What can hang from each mark
k969: k30 k326 k835
k30: k68 k835 k969
k326: k68 k969
k68: k30 k130 k326 k835 k920
k130: k920 k969
k835: k30 k969
k920: k68 k130 k969

In the rows, zero is written as 128.
Known rows, with every way that one mark hangs from another
k68(k30 k130 k835(k969) k920): [145 126 122 128  82  93 112 162  82 205 165 153  63  56  76  81 206 120
 126  72 119 140 142 139 131  86 141 212]
k130(k920): [125 153 113 159 166 108  81 153 123  52 140 109 132 119 124 151 107 162
 160 182 119 107  92  91 103 108 163 111]
k835(k30(k68(k326 k920) k969)): [183 151  99 113 170 119  92 160 143 166 151  88 129 135  94 127 118 178
 133 128 167 215 155 124 137 130 117 160]
k920(k68(k30)): [151 130  80 142 103 134 126 131 113 105 118 126 103 100 148 142 138 131
 152 131  88  98 127 118  97 124  86 103]
k30(k835 k969(k326(k68))): [ 93 138 170 102 110 130 168 104 174  78  86 136 157 135 219 168  41 109
 119 155 115 115 121 139 111 153 131  33]
k835(k30(k969(k326(k68(k130 k920))))): [188 152 127  97 110 106 116 120 103 185 127 123 153 110 155 104 149 162
 101  92 146 183 136 167 133 101 101 164]
k969(k30 k326(k68(k130(k920))) k835): [ 76 129 122 185 111 134 125  76 156 148 105 130 173 143 132 112 149 121
 121 132 150  80 134 178 139 165 163  98]
k920(k130 k969(k835)): [ 91 105 148 112 127 150 164 129 111  59  95 157 134  95 158 151  53  86
 115 164 104  84  69 152 127 123  78  74]
k68(k326): [120 139 123 131 120 122 115 110 133  73 135  91 125 160 148 154 114 123
 145 141 136  87 121 112 148 107 118 126]
k920(k130(k969(k30(k68) k835))): [ 71  74 135 185 189 166 162 132 151 113 108 138 161 145 114 114  70  94
 127 174 149 108 124 125 113 198 152  78]
k130(k920(k68) k969(k326)): [142 150 138 122 194 176 133  97 110  91 113 126 131 140 141 171 123 146
 136 142 122 133 128  75  86 141 143  65]
k68(k920(k130)): [121  85 116 128 124 123 102 147  69 106 138 158 128  95 144 112 131 141
 133 147 134  81  69 136 113  82 102 132]
k835(k969): [134 127 148 126 132 132 104 131 119  46 137 106  99 101 130 154 112 113
 169 142 121 123 125 104 124 117 153 117]
k326(k68(k30)): [147 147 101 144 108 107  98 124 116 117 122 118 153  97 163 117 126 135
 139 144 117 120 115 153  90 118 136 110]
k969(k30(k68 k835)): [ 69 100  95 179 119 112 138 152 194  98 114 129 132 143 134 135  81 118
 168 185 111  81 125 120 124 184 144  75]
k835(k969(k30(k68(k130 k326)))): [120 122 132 183 142 106 132 112 166 146 151  88  94 155  93 104 135 127
 130 125 182 131 190 139 195 153 136 165]
k835(k30): [167 136 105 129 119 118  86 153 112  72 138  97 147 128 133 146 131 129
 167 139 101 121  99  99 120 113 129 155]
k835(k30(k68(k326) k969)): [173 162 127 133 179 117 114 153 167 101 137  62 139 163 126 151  72 153
 132 149 153 194 156 103 153 146 118 140]
k835(k30(k68(k130)) k969): [182 134 142 150 144  92  96 167 122 102 151  99  94 119  93 123 161 140
 147 132 125 170 139  94 164 121 139 197]
k835(k969(k30 k326)): [109 101 139 148 112 165 113  72 133 110 128  95 136 122 133 133 116  87
 169 101 159 103 170 146 148 163 152 109]
k969(k30 k835): [ 69 100  89 171  98 152 131 116 165  88 109 112 145 131 120 138 102  88
 171 148 113  67 126 144 122 173 140  88]
k30(k68): [120 133 116 158 149 111 105 143 136  42 118  99 117 131 146 150  95 133
 167 189 114 108 106  99 124 124 117  92]
k30(k835(k969)): [ 96 110 155 117 106 124 129 150 155  61 131 141  95 107 135 167 109 101
 164 148  96 102 116  94 121 139 171 104]
k68(k30 k130 k326 k835(k969) k920): [146 133 130 120  81 101 116 135  95 235 175 140  65  93  67  83 220 122
 107  48 151 144 168 146 162  86 139 231]
k326(k969(k30(k68 k835))): [ 73 111 114 133 143 130 155 140 206 121 119 145 146 163 137 130  75 145
 138 169 114 129 152 127 103 174 155  66]
k326(k969): [124 142 136  92 144 133 127 124 131  63 130 119 139 146 156 149  95 148
 134 147 106 134 125 111  95  99 130  95]
k68(k130(k969) k326): [133 151 141 131 156  99 155 128 129 122 151 102 113 174 126 131 127 133
 102 127 143 118 140  85 151  98 130 172]
k326(k68(k30) k969(k835)): [111 143 123  96 113 154 127 104 149 140 110 147 171 121 144 125 133 133
 111 121 109 156 146 170  68 139 159  84]

Rows
[168 121 157 106 114 160  83 100 101  96 138  92 139 120 126 154 156 100
 166  87 138 146 144 111 146 132 151 160]
k835(k30 k969(k326))
[110  90 145 141 134 125 123 155  76 104 119 167 112 104 137 107 123 122
 128 160 125  97  67 131 123 104  99 108]
k30(k68(k835 k920(k130)))
[160 100 165  91  83 159 108  94  45 159 111 172 181 112 173 101 173 105
 107  87 135 115  71 177 122 104 108 133]
k969(k326(k68(k835(k30) k920(k130))))
[183 136 171  97 110 161  84  75 102 101 119 105 163 116 156 145 157 107
 151  95 143 165 138 144 130 138 158 127]
k835(k30 k969(k326(k68)))
[184 162 109  59 102 136 116 134  93 183 139 134 122 103 101 129 145 127
 121  86 121 176 112 153 139  93  88 165]
k68(k326 k835(k30) k920(k969))
[148 146 161 125 100 129 116 119 107 119 125 136 119  74 141 118 135  93
 135 111 113 150 133 152 100 130 168 112]
k326(k68(k30 k835(k969)))
[129 154 161  66 116 177 185  85 130  85 105 142 104 183 168 167 119 124
 106 108  97 125 143 117 121 112  84  65]
k920(k68(k326(k969) k835))
[143 133 104 120 148  93 127 159  94 157 155 142 101 108 103 106 159 158
 121 129 122 137 115 100 104  81 132 173]
k68(k130(k969) k920)
[121 131 110  99  62 114 198 113 135 182  98 173  87  96 171 142 128 110
  98  98  77  89 137 145 142 124  36 111]
k920(k68(k30(k835) k130) k969(k326))
[162 154 117 115 188 188 122 124 146 133 129 125 140 166  74 173 164 147
 129 120 121 173 141  77 102 171 171 123]
k130(k920(k68(k326)) k969(k835(k30)))
[120 130 135 137 147 165 140  60 134 136 106 110 193 146 171 121  94 106
 131 128 157 128 150 153  98 170 157  66]
k130(k969(k30 k326(k68)))
[118 103 123 115 119 102 145 170 127 193 126 193 149  67 165  93  83 152
  84 143 134 141 101 176  78 131 132 102]
k326(k68(k30(k835 k969) k920(k130)))
[144 157 127 146 224 156  89 147 164 140 146  97 160 172  49 151 146 155
 133 147 156 200 147  72 116 178 212 148]
k130(k920 k969(k835(k30(k68(k326)))))
[121 188 165 170 197  77 155 169 164 101 136  98  92 163 117 132  71 164
  90 169 151 158 141  92 166 119 134 131]
k30(k68(k130(k920) k326 k835) k969)
[184 158 143 119 113 111 188 170 122  84 108 126  84 128 157 146  97 123
 111 122  62 144 118 100 138 118  60 132]
k920(k68(k130 k835(k30(k969))))
[109 127 114 143 123  73 162 182 149 177 152 153 111 122 118 112 136 127
 107 128  94 113 133  82 106 124 160 176]
k68(k30(k835) k130(k969))
[176 127 139  68 114 141 133 136  64 183 138 160 135 104 121 111 129 121
  89  92 140 151  83 164 151  87  70 170]
k68(k326 k835(k30) k920(k130 k969))
[110  78 195 116 130 168 119 102  65 130 121 162 103  97 129 114 148  92
 128 105 161 121 115 140 149 122 121 114]
k30(k68(k835(k969(k326)) k920(k130)))
[121 121  82 138 146 103 127 141 144 198 147 141 122 135  94  75 150 189
 116 131 149 159 163 160 121 115 115 146]
k326(k969(k30(k68(k130 k920))))
[150 141  81 100  85  96 120 118  80 239 141 141 109  63 119  88 167 141
 104  74 138 136 141 178 139  73  61 184]
k68(k30 k130 k920(k969(k326)))
[130 125  91 152 126  77 102 162 109 133 141 131  88 109 110 104 166 168
 142 156 125 116 107 121 139  85  98 158]
k30(k68(k130 k920))
[ 90 140 145 131 157 105 165 154 210  85 118 109 110 166 153 169  36 135
 126 180 133 137 145  96 147 160 129  78]
k30(k68(k326) k835 k969)
[108 151  84 135 149 181 159  91 174 137  99 133 121 128  99 160  90 132
 127 142 131 126 147 166 128 183 101  50]
k130(k920(k68(k326) k969(k30 k835)))
[ 85 137 148  98 111 134 164 103 162 121 130 127 121 192 124 140 144 129
  92 107 127 109 155 130 155 106 122 145]
k68(k130 k326(k969(k835)))
[ 55  90 108 178 111 173 127  77 171 109  92 101 157 154 129 138 111  80
 171 140 143  77 152 150 147 199 127  67]
k969(k30(k68) k326 k835)
[ 99 142 151  84 121 163 140  93 153  70  93 148 167 143 165 152 106 127
 121 150 101 139 118 155  78 133 150  45]
k326(k68 k969(k835))
[141 138 133 122 136 131 144 135 142 155 145 108 137 179  85 136 170 114
 107  95 128 142 144  91 155 135 150 204]
k68(k130(k969(k835(k30))) k326)
[131  92 151 123 163 164 135 152 105  98 126 142 171 137 117 138 116  97
 121 134 115 127  91  94 106 150 155 145]
k920(k130(k969(k835(k30))))
[121 128  88 111 117 115 135 107 140 227 163 133 127 166  97  80 169 177
  95  83 173 139 179 171 146  99 117 179]
k68(k130 k326(k969(k30)) k920)
[132  95 133 114 173 136 122 151  69 132 144 161 136 101 127 110 119 142
 115 143 142 125  84 111  87  96 135 133]
k68(k920(k130(k969)))
[132 127 144 124  67 135 122  86 121 124  99 123 168 148 157 131 181  96
 122  98 111 101 115 155 153 132 118 147]
k969(k326(k68(k130)) k835(k30))
[170  95 173  91 114 156 101 132  64 170 161 151 117 114  91 106 184 110
 114  68 162 150 113 139 158 105 141 201]
k68(k326 k835(k30 k969) k920(k130))
[172 135 110 111 156 136  88 140 121 156 130  97 144 115 120 130 117 159
 146 119 154 199 150 128 125 137 111 135]
k835(k30(k68(k920) k969(k326)))
[ 96 103 109 168  88 116 136 105 114 194 121 135 113 132 117  81 168 112
 133 104 144  90 142 160 164 132  94 142]
k969(k30(k68(k130 k835 k920)) k326)
[110 133 112 147  68  60 143 154 149 154 125 161 126 110 163 108 146 131
 107 141  91  86 108 143 117 117 135 144]
k326(k68(k30(k835) k130))
[ 73 131  98 214 159 111 120 127 193 152 135 105 127 175  67 112 142 147
 126 156 168 101 157 135 175 171 159 142]
k969(k30(k68(k130(k920) k326)) k835)
[158 142 171 111 120 125 153 124  90 141 132 118 140 158 134 126 157  90
 110  82 106 131 126  82 146 111 129 187]
k68(k130(k969(k326)) k835(k30))
[ 95 108  98 143 102  68 128 180 147 146 133 166  82 116 114 117 159 156
 136 163 100  95  99 112 136 107 115 145]
k30(k68(k130 k920) k835)
